Each row was made from one path, in order. Every step used is in the known rows, and no mark comes twice. Write each row's path.
In the rows, zero is written as 128.
Known rows:
totolom loro: [146 161 104 155  76 167 121 128 144 138 139 118 106 114 120 104 147  96
 129 109 120 122 140 140 114 168 105 136 126 133 136 143 136 128]
tekiv vofo romet mavar: [144 134 130 130 125 125  85 159 115 134 165 100 130 129 136 144 106  93
  75 150 129 151 143  69 126 184 114 151 149  88 113 137 149 188]
mavar romet vofo loro: [150 158 194 151 142  85 115 129  78 114 144 107  98 140  86 188 133 135
 162  92 112 120 134 130 124 137 112 196 140 109 142 139 144 137]
bigosa loro mavar romet vofo tekiv: [155 123 158 115 152  92  68 129 131 136 102 129  73 149 143 179 123 141
 134 120 119 140 119 136 123 165  66 140 165 101 120 103  98 143]
fodid tinad fabom loro vofo romet: [139 171 149 117 119  83 128 139 203 117  69  59 128 156 168  77 106  93
 110 115  78 127 130 106 139 198 148 130 169 127 130 152 154 179]
mavar romet vofo: [156 156 160 141 133  97 109 142  89 124 143 112 103 134 105 152 153 148
 171  97 111 126 133 127 112 152 101 184 168 102 140  92 149 150]
romet mavar: [123 138 102 127 109 139 125 140 128 132 151 142 120 127 121 130 129 114
 129 151 126 119 164  95 119 169 101 140 144 115 118 102 149 177]
bigosa loro vofo romet mavar: [183 144 122 128 116 143  85 141 173 133 166 137  94 150 144 105  69 119
  72 149 125 149 146 109 129 207 107 130 120  99 114 169 132 181]
bigosa loro fabom tinad: [146 161  67 115  73 144 119 149 123 150 156 136  98  99  99 127 184 121
  84  93 152 139 112 135 130 173  95 144 148 107 146  80 144 133]
vofo tekiv: [130 134 114 147  86 141 106 137 167 144 144 129  93 106 132  99 142 108
 114 112 129 104 147 131 118 168  76 125 139 130 124 192 149 156]
mavar romet vofo loro fodid: [149 143 183 129 136 136  99 128  97  97 159 101  99 140  80 153 122 160
 126 105 120 126 130 146 131 133 118 195 155 120 129 165 130 138]
totolom loro vofo romet mavar: [204 143 156 133  75 180  89 132 167 138 153 104 111 155 142  86  73 114
  78 139 115 158 146 115 133 167 137 127  98 119 115 181 143 171]
vofo romet mavar: [155 136 123 125  96 127 120 148 139 135 150 124 111 130 141 102 114  97
  88 162 123 126 150  87 127 191 111 144 151 108 110 142 139 196]
tinad fabom: [ 83 167 100 140 118 107 138 144 151 122 138 102 115 110 118 124 161 126
 169 127 134 105 148  91 127 185 112 152 182 134 133 134 138 136]
loro vofo: [132 168 123 149 117 182 124 129 159 129 165 111 102 127 140  94 129 150
 134  96 113 132 157 114 107 160 127 143 124 118 139 168 155 175]
totolom loro mavar: [121 157 124 128 100 185 128 116 143 138 109 109 110 128 157 123 154 111
 133 116 111 140 139 115 107 161 122 123 126 128 125 112 112 151]
tekiv vofo romet: [123 157 121 148 121 137  88 154 124 132 170  87 114 111 141 117 135  93
  88 111 121 142 130  91 119 197 117 157 149  94 131 168 143 174]
fabom loro: [108 145 108 139 122 148 149 139 154 134 101 111 115 122 131 107 140  84
 144 121  97 106 139 133 113 212 104 105 154 124 123 131 142 178]
vofo loro: [106 162 132 158 112 135 139 123 124 126 153 125 104 117 107 140 138 100
 130 101 123 109 149 119 120 165 114 157 121 129 135 187 142 151]
tekiv vofo: [ 97 156 105 151 138 148 103 148 115 129 173 101 120 108 123 148 147 111
 126 102 130 133 144  96 106 173 107 151 147  98 139 127 151 158]
fodid loro vofo romet mavar: [160 142 127 120 126 188  99 129 137 119 159  84 104 142 171 130  74 154
  75 142 128 138 149 101 132 202 130 137 107 118 113 161 139 223]
totolom loro fabom: [142 160 110 128  56 175 113 139 122 141 134 120 105 106 102 124 168 113
 114  77 137 136 137 119 122 165 122 131 125 133 143 132 151 105]
beve bigosa: [ 82 146  73 135 115 142 125 132 125 130 153 130 119  75 152 120 187 108
 125 110 122 135 159 119 123 216 114 144 148 138 134 151 143 159]
loro mavar: [ 82 158 108 120 134 165 142 125 134 136 124 117 106 122 165 121 162 128
 138 116 113 135 149  87 100 170 119 131 154 119 123 101 119 186]
loro vofo tekiv: [150 142 137 152  99 177  92 131 190 141 155 113  91 130 142  85 113 145
 113  99 120 125 153 133 117 146  99 121 112 125 129 224 154 166]
tinad fabom loro vofo: [101 156 140 134 145 145 139 142 187 118 101  77 125 144 130 106 109 127
 174 116 107 121 140 112 131 200 137 107 155 133 124 169 148 157]
vofo loro mavar romet: [115 167 166 142 156 163 150 111 101 122 117  96  98 124 123 190 149 148
 146  83 109 128 138 102 121 143 136 168 134 116 120 133 103 160]
fabom tinad: [140 160  94 137  84 155 146 139 134 141 157 106 115 105 121  97 184 110
 112 114 124 121 126 133 119 146 103 157 146 112 138  96 152 180]
totolom beve bigosa: [ 72 144  56 145 129 175 133 143 105 145 152 139 110  92 155 152 190  84
 135 140 119 130 154 112 126 227 132 157 156 139 127 169 147 140]
romet vofo loro: [121 147 170 143 113  79 113 127  94 122 150 129  98 147 107 152 125 102
 146 113 121 123 144 123 117 154 110 169 131 114 143 166 162 152]
bigosa loro fabom: [117 160  68 126  96 134 105 147 128 141 146 158  87 104 102 136 163 123
 108  87 150 131 135 113 119 201  96 132 148 115 143 113 135 117]
romet vofo loro fodid tinad: [129 146 151 105 108  74 100 116 116  99 136 113 113 158 121 114 117 115
  94 118  95 122 139 136 124 122 118 187 156 126 146 125 156 157]
beve bigosa zozis: [110 152  56 119 138 112 112 122 150 122 156 143  97  76 152 101 177 107
 132  89 113 116 163 125 123 203 105 125 136 123 133 170 130 155]
loro mavar romet vofo tekiv: [150 125 188 114 142 114  92 130 118 132 104 103  91 144 147 161 139 154
 153 110 108 138 130 117 117 132  88 153 167 105 117 111 124 158]
totolom loro vofo: [158 169 133 157  88 199 107 122 166 134 158 102 109 138 130  96 120 135
 127  91 114 141 143 140 113 153 128 129 101 130 139 177 146 139]
bigosa beve: [106 183 118 159 141 132 138 145 134 147 145  98 108  88 124  58 141 122
 154 100 129 136 137 118  98 172 110 151 140 136 132 112 149 150]

Write each row's path:
[150 157 196 125 115  97 109 140  51 118 140 111  97 134  69 208 153 154
 146  61 130 136 130 109 133 126 129 192 139 108 147 133 161 111]
mavar romet vofo loro fabom
[159 150 187 122 127 132 103 121  95 128 104  92 105 151 136 174 149 146
 160 100 101 156 121 126 112 133 118 158 151 110 130  64 113 132]
totolom loro mavar romet vofo
[111 173 129 120 135  92 139 131 191 110  68  77 136 154 144 103 118 108
 154 105  78 123 140 112 132 174 139 122 166 132 137 118 160 165]
fodid tinad fabom loro vofo
[128 155 139 129  96 159 114 149  74 133 175  87 125 103  81 184 166 113
  85  62 145 158 117  99 141 116 138 169 115  94 151 139 174 134]
tekiv vofo loro fabom tinad
[150 104 200 106 156 112  99 133 132 132  52  87 100 160 152 164 117 126
 158 116  86 131 119 137 124 165  88 112 167 106 107 114 125 171]
fabom loro mavar romet vofo tekiv
[138 161  94 112  64 167 138 151 113 145 156 110 112  95 105 114 200 136
 100  79 135 136 124 113 127 135 119 153 149 111 146  92 169 152]
loro fabom tinad
[104 150 109 139 113 181 121 123 143 111 169 116 106 117 102 105 124 130
  95 124 125 112 146 133 126 162 124 154 133 140 125 200 127 156]
vofo loro fodid
[160 158 179 117 129  74 104 118  99  92 127  98 108 152  94 150 124 142
 106  91  91 123 129 147 133 103 121 212 164 122 141 102 143 145]
mavar romet vofo loro fodid tinad
[124 141 147 119 115  83 110 132 219 121  59  76 125 154 149  96  99 104
 131 110  83 109 140 131 145 159 110 110 155 142 127 172 161 152]
fodid tinad fabom loro vofo tekiv
[ 90 158 147 139 119 145 100 147  78 125 168 103 117 105  87 194 145 116
 102  60 146 147 139  80 128 146 136 158 115 107 147 180 163 124]
tekiv vofo loro fabom
[125 154 175 114 159 120 118 129  86 123 116 100 104 144 148 174 156 163
 170 104 100 148 132 102 104 140 116 168 174  97 128  52 121 167]
loro mavar romet vofo
[100 162 120 127 132 124  91 124 122  96 150  92 134 128 113 148 122 105
  64  98 105 130 137 118 127 134 134 183 141 118 141 139 148 149]
tekiv vofo loro fodid tinad
[109 132  92 118 127 194 132 138 175 116 115 102 117 124 123  67 132 108
 112 133 103 108 134 149 120 209 112 107 164 135 114 153 128 179]
fabom loro fodid
[ 91 150  84 122 174 147 114 120 117 126 111 130 107  87 160 181 179 136
 127  99 117 155 136 123 127 233 109 148 160 122 121  90  80 142]
beve bigosa loro mavar romet
[131 159  77 107  78 202 134 140  85 134 151  85 104  90 125 152 188 153
  87  82 150 125 117 126 134 162 116 152 133 125 144  75 157 169]
fodid loro fabom tinad
[100 164 180 147 189 156 117 124  80 113 131  74 117 124 121 231 136 139
 136  75 114 154 130  83 119 135 140 172 131  94 125 128 110 151]
tekiv vofo loro mavar romet
[172 143 149 126 107 162 104 142 159 133 167 112 111 152 151  89  84 136
  87 142 115 145 154  89 125 174 133 139 123 103 114 179 154 207]
loro vofo romet mavar
[121 134 159 118 120 126  98 127 115 105 168 116 104 146 103 119 113 131
 113 130 122 124 140 137 123 150 117 170 147 126 132 184 147 152]
romet vofo loro fodid
[108 154  70 141 135 154  92 124 160 128 164 149 104 101 154 122 140 127
 109 100 124 155 150 138 128 236 113 132 124 128 137 178 126 148]
beve bigosa loro vofo
[ 92 143 129 141 144 179  91 135 120 104 186  93 122 116  99 147 116 123
  86 108 133 133 139 116 128 156 129 160 130 116 129 207 136 143]
tekiv vofo loro fodid
[141 132 157 112 134 128 119 151 191 118 101  76 130 162 146 103  67 114
 121 167 107 137 143  85 151 209 144 106 157 123  99 180 143 194]
tinad fabom loro vofo romet mavar
[154 142 111 150 111 154  73 131 200 142 155 143  75 132 136  98  98 127
  96 109 133 124 141 151 121 186  72 112 115 118 129 217 135 144]
bigosa loro vofo tekiv
[129 154 133 142 136 182 135 134 174 132 116  98 116 146 142  90 109 120
 144 101  95 126 143 134 110 191 128  99 123 118 127 169 155 190]
fabom loro vofo
[152 125  92 118 126 135  71 136 161 129 162 147 112 124 167 116  98 107
  60 151 126 171 153 112 146 252 117 127 122 117 115 186 125 180]
beve bigosa loro vofo romet mavar
[ 67 155  94 117 147 191 136 114 108 122 117  91  98 116 187 163 153 153
 132 117 125 122 142 102 109 199 116 129 142 131 122  80 103 200]
fodid loro mavar
[ 87 168  84 103 107 103 125 132 178  99 121  92 131 121 126  85 152 134
 110 129 110 108 141 108 131 152 122 173 204 147 134  98 134 140]
loro fodid tinad fabom
[177 154 192 113  93 108 121 143  48 127 149  94 104 127  65 193 173 155
 123  57 127 151 106 130 144  95 127 200 136  99 152  92 168 127]
mavar romet vofo loro fabom tinad
[ 92 142 181 118 143 101 123 114  94 122 121 121 101 159 150 167 127 116
 151 120 106 142 143  95 112 145 124 152 137 111 132 128 135 173]
romet vofo loro mavar
[131 134 186 106 177 115 131 133 105 121  64  85 112 157 149 170 137 127
 180 110  80 142 120 121 110 173 115 130 178  98 117  52 124 182]
fabom loro mavar romet vofo
[150 145 168 107  71 107 113 141  68 133 155 113 107 132  86 161 167 126
 112  83 137 146 118 122 139 108 125 172 129 104 154 116 183 140]
romet vofo loro fabom tinad
[ 60 157 117  93 149  76 160 122 169 115  22  78 138 147 172 133 151  90
 160 127  76 122 136  86 125 182 131 115 199 135 122  47 124 177]
fodid tinad fabom loro mavar
